Each row was made from one walk, in order. Every step used is in the known rows, and no mark comes twice. Write each row's walk.
In the rows, zero is written as 128.
Known rows
defan desag razi: [120 114 119 150 104 108 171 135 179 139 144 164 117 172 119 123 116 169
  92 148 210 138 124 146  87 149]
defan mazi: [134  98  80 132 147 142 144 114 158  93 143 138 128 106 112  77 100  93
 105  84 136 125 147 104 127 151]
fedin lalu: [139 150 126 119 116  94 170 110 154  95 111 152  88 128  71 104  86 104
 173 131 105 103 176 116 132 153]
defan desag razi lalu fedin mazi: [134 133 137 149  88  93 168 154 156 189 121 177 125 192 106 132 125 184
 105 158 222 151 124 155  72 119]
mazi fedin desag razi lalu: [ 75  94  99 166  80 135 104 160  81 126  97 118 121 128 164 125 134 113
 109  92 128 114 105 115 125 148]
fedin desag razi lalu defan mazi: [ 73  86 103 200 131 173 143 129 108 105 119 149 162  75 125  87 137 131
 166  98 119 106 128  96 122 119]
defan mitog fedin lalu razi: [136 134 147  87 169 137 119 111 118  93 129 122 132  48 112 135 113 100
 143  98  40 146 145 119 132 145]
mitog fedin mazi razi lalu: [139 135 209  70 147 116 122 158  69 172 140 134 147 184 102 139 140 128
 121 145  93 179 116 158 124  62]
defan mazi razi lalu: [126  74 108  93 141 183 126 146 102 124 146 126 132 105 110  96 109 130
 129 103 146 136 124 131 139 112]
fedin lalu razi: [164 157 149 126 123 104 158 123 169 124  99 145  98  84  87 125  97 110
 147 141 128 137 159 126 135 163]
mitog defan desag razi lalu: [104 124 101 163 128  98 131 143 160 176 135 139 105 177 161 106 107 124
 147 154 212 132 134 140 109 145]
defan mitog fedin mazi: [131 130 156  83 174 118 102 108 102 107 133 120 142  98 143 139 133  83
 128 111  53 175 134 119 129 135]
mazi razi lalu defan mitog: [119 102 154  77 140 176  95 141  65 140 139  94 138 112 151 173 143 157
 150 161 119 133  90 157 152  98]
desag razi lalu defan mitog: [ 89 142 135 169 127 167 142 116 122 139 107 146 130  96 160 144 163 208
 184 131 159 122 126 128 134 122]
defan desag: [163 112 109 111 107  79 150 141 180 138 159 142 128 180 113 127 106 109
  76 145 168 132 122 141  79 144]
defan mitog fedin: [119 118 126  89 175 137 109 109 106  92 141 116 149  72 135 131 121  90
 125  93  37 152 132 120 127 139]
desag razi: [ 70 125 124 187 130 144 167 110 138 124  99 166 115 124 145 105 123 179
 128 135 188 161 134 132 131 160]
desag razi lalu: [ 89 134 128 170 114 153 161 141 121 165  97 170 128 117 143 111 143 195
 173 126 177 154 132 131 120 122]
mitog razi: [181 130 104  98 145  96 104 132 149 120 150  98 141 160 115  86 104  22
  78 133  81 179 146  98 147 143]
fedin desag razi lalu defan: [ 71  95 113 200 126 161 142 130 102 117 113 148 162  85 134  98 140 131
 167 114 115 113 123 102 120 118]
mazi fedin lalu defan desag: [140 150 123 114  74  85 116 129 141  96 127 101  71 177 121 171 119 128
 105 127 132  46 125 137 132 158]
lalu defan mitog razi: [154 147 120 110 170 127  82  76 150  67 162  69 140 103 161 164 147  83
 113 141  68  99 124 106 160 149]
defan mitog razi: [154 114  96  83 169 123  81 107 132  86 143  88 139  81 153 111 112  29
 113 110  49 181 143  90 150 173]
razi lalu defan: [165 157 127 117 120 124 119 137 125 160 133 117 151 131 142 158 164 140
 174 137 109  90 118 126 118  86]
mitog fedin mazi: [147 152 189  98 152  87 134 136 107 151 137 144 146 185 102 126 133 102
 103 133  85 171 133 140 116  89]
mitog razi desag: [170 137  92 117 153 103  94 111 163 123 126 104 130 121 138  74 108  40
  68 117  92 193 147 117 157 149]
desag razi lalu fedin: [ 76 142 121 189 108 142 171 139 111 177  76 182 133 128 120 111 124 207
 144 133 189 155 133 142 107 122]
desag razi lalu defan: [ 93 147 137 177 117 158 154 125 128 151 109 153 130 121 151 137 159 213
 174 139 175 118 125 133 130 114]
defan mazi fedin: [126  94  73 124 117 137 115 131 136  93 135 116 107 125 135 100 107  95
  75  71 144 104 129 110 133 163]

Write each row's walk
[148 138 130 109 139 147 102 137  98 136 143 108 170  88 138 156 166 123
 187 111  50  86 117 115 120  78]
razi lalu defan mitog fedin desag
[150 151 115 119 174 131  78  65 156  69 151  73 135  83 171 158 148  92
 109 134  74 105 125 114 165 152]
lalu defan mitog razi desag
[120 149 128 132  70 100 124 127 142  96 120 112  65 172 124 169 124 158
 113 128 155  49 126 139 136 162]
mazi fedin lalu defan desag razi
[203 153 117  88 132 110  90 146 140 145 158  84 155 159 122 117 141  56
 125 137  70 137 136  99 146  96]
mitog razi lalu defan
[159 130 204  81 122  99 106 145 100 181 133 120 123 204 145 173 156 134
 129 197 176 178 103 156 131  96]
fedin mazi razi lalu defan desag
[111  67 105 104 152 175 130 125 115  97 149 124 123 109 114  92  96 119
  98 108 153 140 124 130 146 138]
defan mazi razi
[130 131 208  78 155 110 125 143  78 153 142 132 141 186 104 136 130 122
  99 148  97 182 117 157 130  80]
mitog fedin mazi razi
[ 90 137 126 174 108 168 141 131 124 142 111 143 119 120 152 136 160 216
 161 116 183  99 122 130 134 119]
desag razi lalu defan mazi fedin
[152 164 171  97 135 105 159 123 141 100 164 138 124 160  44 137 115 146
 134 125  66  63 150 144 114  85]
mitog fedin lalu defan desag
[105 137 156 142 128  76 139 121  90 175  74 155 127 197  98 137  86 126
  49 186 180 196 120 164 110 135]
lalu fedin mazi razi
[ 55  79 104 208 133 150 151 121 109  98 106 156 152  88 132  78 114 106
 133 111 124 143 130 101 120 151]
fedin desag razi
[ 95 139 127 178 123 171 154 123 134 141 116 154 129 110 141 125 157 214
 173 122 180 109 130 128 132 114]
desag razi lalu defan mazi
[124 114 127 123 159 164 116  89 138  74 166  95 129 122 132 152 134 148
 103 140 140  71 111 133 158 125]
lalu defan mazi razi
[141 165 148 139 109 102 173  95 181  83 140 144  84 150  72 145 113 170
 168 157 144  46 161 133 127 141]
fedin lalu defan desag razi
[ 68  85 106 197 121 157 147 142  97 127 104 159 161  84 129  82 128 118
 166 105 118 139 129 101 113 124]
fedin desag razi lalu
[117  92 148  77 125 163 115 166  64 167 126 117 136 132 136 140 123 145
 143 157 137 166  98 161 139  96]
mazi razi lalu
[163 143 110 115 110 140 108 143 123 146 139 107 140 126 142 151 161 143
 161 107 116  68 117 120 126  91]
razi lalu defan mazi fedin
[153 140 131 160 156 128 114 115 178 171  83 129 134  34 179 131 130 116
  60 129 168 212 109 154 138 171]
lalu razi desag
[137 148 123 128  87 101 107 137 138 127  82 112  72 110 143 150 113 116
  90 110 141 118 126 143 145 179]
mazi fedin lalu razi desag
[125 147 120 110  92 103 100 115 124  78 114  91  72 137 138 174 123 115
 124 115 102  56 130 124 150 169]
mazi fedin lalu defan mitog
[204 143 107  87 138 122  92 144 145 136 164  86 155 148 114 104 137  57
 124 121  74 129 142  93 148  95]
mitog razi lalu defan mazi
[135 120 121 140  93 115 165 157 166 168 139 165 127 168 117 126 129 181
 124 142 205 134 123 148  80 123]
defan desag razi lalu
[178 153 126 107 106 113 125 148 145 167 152 120 150 152 131 165 162 147
 158 145 129  81 113 135  98  82]
razi lalu defan desag
